In the rows, 128 means zero.
Known rows, with every way that one mark hangs from another
Z_424(Z_160 Z_920(Z_765)): [155 153 142 134 115 114 132 120 118 129 141 113 143 109 117 160 130 111
 106 132 135 121 155 103 111  70 124 129 138 136 135  94 148 138 146 148
 113 194 113 113 116 162 126 142 145 135 137 151 111 194 118 129 123 119
 147 116 148 105  81 172 159 126 103 103 115 148 120 125 109 140  87]
Z_322(Z_32 Z_363 Z_765): [126  88 123 201 109 152 120 170 128 225  98 116 145 125 105 141 159 122
 118 123 158 120 124 154 137 104 115 141 115 130 102 159 127 114  94 136
 104  92 119 132 127 136 135 141 123 162 102 149 114 103 117 131 105 142
 101 116 131 119 174 115 132 111 142 121 134  75 127 116 124 123 148]
Z_765(Z_322 Z_920(Z_424(Z_160 Z_438))): [124 138 118 136 102 125 134 163 114 110 123 120 143 116 114 144 147 119
 124 129 152  93 145 133 130 106 144 122 134 121 157 125 137 143 138 152
 132 104 114 124 121 131 119 103 158 131 136 153 127 150 114 136 105 119
 148 127 145 121  87 124 133 139 144 113 145  74 128 121 132 122  88]
Z_322(Z_32 Z_348 Z_363 Z_765(Z_920)): [ 91  71 105 187 101 150 117 168 107 230  88 134 139 122 107 139 164 128
 118 122 154 117 136 161 134 113 119 131 131 119 108 172 126 110  83 158
  97  59 102 130 138 125 125 137 133 158 102 147 117  71 111 137 106 161
  94 112 126 118 179  96 117 106 158 133 136  12 117 111 118 102 152]
Z_322(Z_765): [126 129 115 169 117 154 130 152 146 149 122  95 155 111 111 147 159 116
 132 114 161 119 141 135 128  92 119 146 119 124 123 142 131 133 113 135
 102 114  77 127 128 145 141 131 142 163 111 165 124 150 101 143 114 127
 129 100 158 107 152 156 147 115 143 113 129 116 130 119 124 132  94]
Z_920(Z_424(Z_438(Z_614)) Z_765(Z_322(Z_363))): [149 114 140 111 109 154 124 148 124 135 124 131 125 111 122 155 124 116
 108 136 130 109  93 131 126 104 141 104 127 139 158 112 127 140 127 135
 151 112 142 130 114 141 124 120 153 112 140 147 126 164 123 127 120 132
 143 176 121 126  79 130 134 145 122 120 132 118 125 115 119 130 136]
Z_32(Z_322(Z_348 Z_363 Z_765(Z_920(Z_424)))): [110  73 106 188 102 147 123 170 110 201 107 122 139 124 118 139 156 126
 132 133 150 116 142 149 129 102 141 132 129 125 109 156 125 117  97 162
  90  87 101 129 130 139 125 140 143 146 130 166 118 103 124 149 115 176
 101 130 130 115 150 125 117 104 159 135 133  42 110 107 119 117 122]
Z_322(Z_32 Z_348 Z_363 Z_765(Z_920(Z_424))): [ 90  64 109 181  99 144 120 176  99 230  91 127 139 129 109 141 166 128
 114 121 153 114 139 158 137 120 127 122 132 120 114 170 127 110  86 157
 101  58 106 130 136 122 118 136 139 152 114 148 122  69 117 132 107 161
  93 124 128 123 161  90 108 110 157 132 135   4 117 109 120 105 144]
Z_322(Z_348): [109 128 107 120 111 148 129 136 131 137 118 115 147 103 113 146 156 113
 123 127 152 131 133 123 128  91  90 134 136 132 118 141 137 125 120 164
 108 123  69 128 134 147 132 143 146 144 108 160 128 143 105 130 119 150
 125 114 144 103 151 152 146 109 135 117 120  98 123 124 112 122 104]
Z_160(Z_424(Z_438(Z_614) Z_920(Z_765(Z_322(Z_32))))): [139 122 137 175 106 154 127 125 127 128 122 132 120 103 113 148 131 114
  91 139 124 108 136 109 115  79 136 125 129 144 148 105 130 129 140 136
 143 166 154 126 120 155 136 163 148 121 131 130 105 185 130 118 105 109
 136 115 127 104 106 127 161 116 102 108 127 144 107 152 109 148 120]
Z_322(Z_32 Z_348 Z_765(Z_920)): [ 81  92  98 178 103 151 120 162 108 187  95 127 142 118 106 138 174 124
 126 119 156 119 153 150 132 111 110 136 137 115 122 169 130 120  92 168
  97  73  81 127 140 126 132 132 143 158 117 153 121  95 101 146 111 149
 103 107 141 116 172 117 124 107 157 122 128  25 114 122 117 106 112]
Z_765(Z_322(Z_348 Z_363)): [118 122 121 125 101 149 121 148 127 162 104 138 145 108 110 140 142 115
 129 138 151 116 107 143 130  96  85 137 130 127 119 143 133 124 115 149
 121  85  98 130 117 143 129 127 133 141  81 152 126 116 111 118 108 152
 120 123 115 109 143 140 144 115 135 126 132  79 131 108 114 121 125]
Z_765(Z_322(Z_32 Z_348 Z_363) Z_920(Z_424(Z_160))): [107 102 118 140  91 124 122 173  92 175  98 143 140 123 111 139 150 123
 120 135 150 101 136 151 136 116 120 118 139 120 136 146 136 124 116 167
 124  68 120 125 125 123 113 114 144 131 116 145 124  95 122 123 104 149
 114 136 121 128 111 100 119 127 147 125 143  18 122 110 124 106 123]
Z_920(Z_424(Z_438(Z_614))): [136 127 118 136 120 145 138 146 138 115 134 100 130 118 115 151 151 114
  97 126 142 121 126 110 136 104 147 115 125 149 140 123 132 136 136 142
 136 151 125 135 127 140 125 138 158 124 157 151 132 177 123 125 113 119
 138 146 156 115 105 121 133 128 129 108 130 132 127 137 125 150 113]
Z_765(Z_322(Z_32) Z_920(Z_424(Z_160 Z_438))): [117 125 119 151  98 126 128 172 103 132 110 131 139 123 110 140 153 120
 120 133 151  95 146 138 133 111 135 123 134 122 153 135 136 136 132 159
 132  97 129 125 122 125 119 106 152 130 141 146 122 134 117 134 103 122
 133 134 137 128  97 110 128 137 143 111 143  55 124 126 131 119  99]
Z_438(Z_424(Z_160 Z_920) Z_614): [144 166 117 156 128 135 130  93 136 112 132 134 103 111 102 146 129 112
  78 128 119 129 142  96 130  74 154 142 140 156 125 103 146 138 145 156
 127 197 163 128 103 152 134 163 130 132 142 138 112 206 119 132 112  93
 133  94 156 101 107 116 152 114 103 104 123 167 125 160 103 179 144]
Z_614(Z_438(Z_424(Z_160 Z_920(Z_765(Z_322))))): [128 151 119 123 121 135 118 129 131 117 126 145 120 116 116 147 138 111
 106 130 124 131 142 107 134  78 132 146 141 136 127 103 141 141 143 155
 128 162 156 123  99 152 134 154 134 131 123 146 121 188  97 140 130 120
 139  96 156 107  98 140 161 127 113 103 112 151 124 141 103 169  98]
Z_920(Z_424(Z_160 Z_438(Z_614)) Z_765(Z_322(Z_348))): [131 119 141  97 107 137 123 143 105 131 126 125 115 121 125 157 122 116
 102 141 127 104 110 118 122 106 136 113 141 133 162 110 130 144 137 151
 136 128 149 126  99 140 120 121 152 114 150 144 126 171 124 133 112 131
 135 154 121 117  63 122 135 144 114 118 127  95 121 119 117 135 108]
Z_32(Z_322(Z_363)): [144 102 115 180 108 148 125 159 131 179 115 120 146 113 116 139 148 117
 131 139 151 125 128 138 130  85 123 138 119 141 102 138 130 118 114 157
 104 130 110 130 130 153 135 147 133 143 124 166 112 139 128 140 119 163
 115 137 133 112 153 148 140 107 141 123 130 111 118 119 120 127 131]
Z_160(Z_424(Z_438 Z_920(Z_765(Z_322)))): [139 127 141 164 104 146 132 131 126 121 128 121 135 102 116 150 133 114
 102 136 130 102 146 106 112  73 131 128 130 137 148 102 132 131 144 131
 133 165 133 121 119 160 133 160 153 126 123 139 107 184 127 120 108 113
 144 107 133 101  98 145 164 118 104 108 124 143 110 143 114 142  97]
Z_438(Z_424 Z_614): [140 160 105 148 128 161 127 104 152 111 124 135 113  99 102 140 137 112
  97 122 130 133 119 114 139  83 140 140 130 154 125 120 137 136 130 156
 134 155 138 134 118 146 144 154 131 136 129 147 119 194 109 139 117 103
 133 107 156 107 137 120 152 115 122 109 129 171 129 157 108 164 157]
Z_920(Z_424(Z_160) Z_765): [154 131 145 104 111 124 132 152 115 131 138 100 148 112 127 162 135 113
 119 127 143 113 134 118 124  94 130 112 132 131 149 103 138 141 140 150
 120 149 104 118 118 150 123 126 155 126 150 162 125 183 122 137 129 132
 144 150 149 120  65 161 145 144 117 110 122 129 124 115 124 125  87]
Z_438(Z_424(Z_920) Z_614): [143 163 109 153 127 153 129  92 145 105 130 141 109 101  99 144 136 112
  87 124 120 135 133 103 132  74 145 136 136 158 124 109 144 136 135 151
 138 176 143 132 119 152 139 162 136 130 137 142 116 197 112 129 121  99
 138 108 156 106 123 127 151 111 111 105 121 176 123 158  99 172 151]
Z_160(Z_424(Z_438 Z_920(Z_765))): [142 124 140 167 107 146 134 130 129 121 132 114 136 101 117 153 136 113
  99 133 131 106 152 102 112  71 137 125 129 139 145 101 133 130 144 132
 129 177 128 121 125 161 133 165 155 127 131 140 107 191 126 121 111 114
 145 107 141  99 101 144 164 116 105 107 123 152 109 147 114 142 100]
Z_160(Z_424(Z_438(Z_614) Z_920)): [140 130 127 183 113 149 136 121 140 117 131 114 124 104 112 148 138 113
  86 133 131 114 146  99 118  76 146 129 126 149 139 106 132 128 145 133
 135 187 144 128 125 157 136 171 152 127 134 134 110 194 130 115 101 104
 138  99 145  95 116 124 162 108 106 106 128 157 111 158 113 158 114]
Z_348(Z_322(Z_32 Z_765(Z_920))): [116 106 104 183 104 135 128 177 134 182 110 104 146 114 109 139 170 116
 120 110 154 107 153 141 137  97 113 126 116 128 120 155 130 124 111 146
 103  93  94 132 140 143 125 123 137 158 113 152 110 113 104 152 109 128
 120 126 145 117 180 103 126 119 144 111 136  84 122 121 123 114 126]

Rows
[145 127 134 170 112 152 132 117 135 117 131 119 123  99 116 152 130 113
  90 134 125 112 140 102 113  74 146 124 127 146 147  99 131 131 143 133
 138 182 142 125 125 159 136 167 153 122 135 135 108 200 127 120 109 108
 143 111 138  99 104 134 164 115 102 107 126 162 109 153 110 150 118] | Z_160(Z_424(Z_438(Z_614) Z_920(Z_765)))
[151 117 150 114 109 136 124 148 113 145 127 123 119 121 125 158 117 116
 100 140 129 102 102 125 124 104 148 111 131 137 159 106 129 142 136 138
 140 132 163 127  99 141 119 121 147 114 147 143 123 172 130 130 111 126
 138 160 121 121  61 119 136 148 114 119 135 111 125 116 122 137 129] | Z_920(Z_424(Z_160 Z_438(Z_614)) Z_765(Z_322(Z_363)))
[135 102 118 164 103 132 126 171 138 199 109 112 145 114 110 140 158 112
 108 120 149 115 128 135 141  90  96 121 112 145 104 148 131 114 117 145
 112 112 114 135 135 151 120 138 126 147 101 146 108 114 118 131 109 139
 116 142 130 116 181  98 131 117 128 114 133 108 126 121 121 119 160] | Z_348(Z_322(Z_32 Z_363))
[124  90 111 190 102 133 125 181 133 212 105 109 144 117 110 139 162 119
 115 112 153 105 140 149 139  98 119 123 112 132 111 158 127 117 105 140
 103  83 107 134 139 142 120 127 130 157 103 148 108  97 111 146 105 136
 114 130 134 120 185  88 121 118 145 119 141  75 124 115 124 112 156] | Z_348(Z_322(Z_32 Z_363 Z_765(Z_920)))
[149 140 123 146 124 155 129 104 139 107 137 131 114 103 112 156 130 113
  87 132 119 129 122 103 113  77 149 116 133 152 148 102 136 140 135 135
 147 188 143 129 128 156 131 148 154 117 155 140 115 200 114 127 123 112
 154 142 142 108 104 141 151 126 109 104 119 166 115 143 102 151 138] | Z_424(Z_438(Z_614) Z_920(Z_765))
[126 135 129 137 108 144 121 119 113 143 118 153 128 107 103 145 137 114
 106 131 122 118 138 115 126  74 116 134 145 140 123 116 145 130 126 154
 125 135 130 123 113 152 127 153 133 135 118 147 111 155 113 129 126 128
 128 116 133 114 110 140 145 118 111 111 113 123 120 134 101 142 131] | Z_438(Z_424(Z_920(Z_765(Z_322(Z_32 Z_348 Z_363)))))
[107 109 106 148  92 145 118 161 109 170  90 156 145 106 105 134 153 122
 132 133 153 110 126 161 134 107 102 127 134 119 129 154 133 121 106 165
 127  59 101 127 137 127 125 115 139 139  95 148 121  93 108 128 109 152
 120 130 117 124 148 117 131 121 153 126 142  35 123 113 118  97 140] | Z_765(Z_322(Z_32 Z_348 Z_363) Z_920)
[125 149 109 131 126 137 122 138 142 121 125 129 124 118 116 145 147 111
 108 124 135 135 142 108 143  83 132 152 136 138 118 115 138 137 142 160
 119 163 148 128 103 147 138 158 132 140 123 150 125 187  97 145 125 119
 135  86 168 104 120 128 161 123 123 103 117 152 129 148 112 169 101] | Z_614(Z_438(Z_424(Z_160)))
[153 146 135 150 125 129 129 105 125 118 141 122 106 117 117 160 119 113
  75 139 118 119 136  94 111  77 161 124 140 150 148  93 140 142 148 142
 131 215 172 124 106 156 126 150 146 120 163 133 110 212 124 132 110 103
 148 122 141 100  83 126 153 129  97 104 123 156 117 146 107 160 127] | Z_424(Z_160 Z_438(Z_614) Z_920(Z_765))
[140 144 113 162 126 151 134 108 145 105 136 123 115 110 106 151 141 113
  81 131 127 131 134  98 120  80 149 124 130 157 135 112 138 135 138 135
 141 192 143 134 128 153 130 153 152 124 153 138 119 193 116 120 112 106
 146 126 150 103 121 129 148 115 114 102 123 160 119 150 107 162 133] | Z_424(Z_438(Z_614) Z_920)
[125 143 118 129 119 136 115 134 125 127 120 150 118 120 115 145 141 111
 103 131 123 131 142 111 136  81 127 147 142 137 125 108 141 138 140 157
 129 158 164 124 100 149 135 157 131 131 125 143 119 179 100 138 130 121
 133  99 152 110 103 133 159 127 113 101 111 141 122 143 102 168 102] | Z_614(Z_438(Z_424(Z_160 Z_920(Z_765(Z_322(Z_32))))))
[105  99 112 137  90 137 123 173  99 169  96 148 144 115 109 137 155 123
 126 133 151 105 130 156 136 117 114 114 135 121 136 150 134 122 110 164
 132  56 105 128 135 123 116 113 148 129 112 147 127  90 117 122 110 153
 117 145 120 131 122 109 118 126 153 125 141  23 121 108 121 101 127] | Z_765(Z_322(Z_32 Z_348 Z_363) Z_920(Z_424))
[123 136 112 133 101 138 134 163 121 104 120 125 147 109 112 142 152 119
 129 127 153  98 140 138 131 106 138 118 130 123 158 129 135 141 131 148
 139  91 100 126 133 130 121 102 162 129 132 156 129 144 109 134 112 124
 150 138 146 124  97 132 132 137 150 113 143  78 127 121 130 117  95] | Z_765(Z_322 Z_920(Z_424(Z_438)))
[146 110 145 109 100 144 122 166 110 158 116 132 148 110 120 152 137 115
 127 134 141 110 108 143 128 105 109 108 127 130 146 120 133 133 122 144
 140  93 113 124 121 142 124 118 147 122 125 156 124 140 121 123 128 147
 132 175 121 133  84 152 135 143 125 118 125  99 124 104 120 113 114] | Z_920(Z_424 Z_765(Z_322(Z_32 Z_363)))
[131 132 106 144 112 135 141 157 130 105 132 105 150 107 114 149 159 118
 120 116 154 111 154 126 132 100 154 112 128 131 149 127 137 137 130 153
 128 127  87 126 148 135 122 120 168 132 152 161 129 161 112 140 120 123
 153 134 169 121 108 133 133 133 151 109 138 104 124 131 131 119 102] | Z_765(Z_920(Z_424(Z_438)))
[125  87 118 186 101 121 128 186 123 216 109 102 141 126 113 142 161 119
 108 113 151 101 146 143 140 102 129 120 115 132 114 153 128 118 111 142
  99  92 120 132 130 140 114 126 131 154 114 146 110  99 119 143 101 133
 111 131 135 120 164  79 116 122 141 118 141  65 124 112 128 117 146] | Z_348(Z_322(Z_32 Z_363 Z_765(Z_920(Z_424(Z_160)))))
[105  88 114 163 109 153 123 153 127 208 106 113 143 119 113 146 152 122
 120 123 153 122 121 145 129 101 112 139 128 124 105 158 126 117  95 142
  93  83  90 131 123 140 129 144 133 160  90 155 125 100 110 132 106 158
 105 104 129 103 169 121 130 103 146 134 131  58 126 105 116 121 135] | Z_322(Z_348 Z_363 Z_765)
[120 128 113 142  96 136 128 172 112 128 108 136 153 110 108 138 160 119
 134 127 156 104 142 149 136 112 119 120 129 121 149 139 137 133 122 160
 138  76  96 125 137 126 125 105 154 131 127 154 126 125 110 130 115 131
 135 143 140 133 109 134 130 133 150 111 140  63 124 119 127 109  96] | Z_765(Z_322(Z_32) Z_920(Z_424))
[132 106 149 101 102 130 124 157  98 157 124 122 127 125 127 158 124 117
 107 142 132  97 113 123 122 104 132 112 140 129 154 113 131 138 134 146
 127 118 144 123  98 141 113 122 149 120 138 147 124 151 129 129 112 142
 131 154 116 119  63 123 132 144 116 123 128  80 123 108 122 125 110] | Z_920(Z_424(Z_160 Z_438) Z_765(Z_322(Z_348 Z_363)))
[102  82 108 162 104 144 128 163 115 198 108 114 144 119 115 148 156 127
 120 117 154 113 136 151 131 111 140 122 131 118 120 156 128 120  95 148
  99  68  85 129 136 130 118 130 148 153 108 158 129  92 112 135 110 158
 112 116 138 113 147 110 116 112 160 135 139  32 122 102 121 110 131] | Z_322(Z_348 Z_363 Z_765(Z_920(Z_424)))
[144 149 126 167 127 124 135 109 132 118 140 112 107 125 111 154 131 113
  70 137 126 121 145  88 118  79 160 133 137 154 135 103 142 138 152 142
 125 221 172 128 107 153 124 155 143 128 160 131 114 205 126 125  99  97
 140 106 149  95  99 112 150 118 102 101 126 148 121 153 112 172 121] | Z_424(Z_160 Z_438(Z_614) Z_920)
[136 161 127 150 119 121 133 115 122 121 135 122 130 115 105 147 141 112
  97 126 130 116 165  94 127  67 135 146 143 143 119 106 151 136 147 154
 108 184 134 120 104 157 126 157 134 145 133 149 111 188 117 134 116 106
 136  85 161 101  99 137 153 115 106 101 116 149 126 147 111 162 106] | Z_438(Z_424(Z_160 Z_920))
[141 135 133 121 106 141 125 123 121 135 126 140 146  98 113 154 135 113
 118 133 133 125 129 123 113  77 103 121 135 134 133 111 143 132 126 142
 131 138  96 120 129 158 127 137 148 128 112 152 118 157 110 118 130 140
 143 139 129 113 104 176 151 121 115 112 115 128 118 113 101 126 109] | Z_424(Z_920(Z_765(Z_322(Z_348 Z_363))))
[127 151 112 134 126 132 123 129 137 117 130 133 122 119 114 147 146 111
 100 126 128 137 151 101 138  77 136 148 139 141 119 107 142 137 144 155
 122 178 152 125 104 152 133 164 135 136 128 147 123 190 100 138 128 117
 137  88 168 103 111 134 160 120 116 100 112 156 125 148 106 175  98] | Z_614(Z_438(Z_424(Z_160 Z_920)))
[145 129 145 108 110 136 125 146 113 123 130 119 120 119 125 157 121 115
 104 138 130 103 111 119 123 103 144 114 134 135 165 104 131 147 141 144
 140 137 153 125 101 142 123 118 152 114 154 146 124 184 124 135 114 121
 143 157 128 120  59 128 140 149 113 114 131 118 124 121 121 138 107] | Z_920(Z_424(Z_160 Z_438(Z_614)) Z_765(Z_322))
[132  86 111 200 105 145 127 174 121 191 114 114 145 121 117 140 154 125
 135 129 154 114 142 150 130  97 151 134 120 129 112 147 125 121 104 152
  97 100 106 128 133 141 130 135 142 148 135 168 115 121 125 150 117 161
 113 133 139 119 145 134 125 110 157 128 136  73 114 110 126 122 122] | Z_32(Z_322(Z_363 Z_765(Z_920(Z_424))))
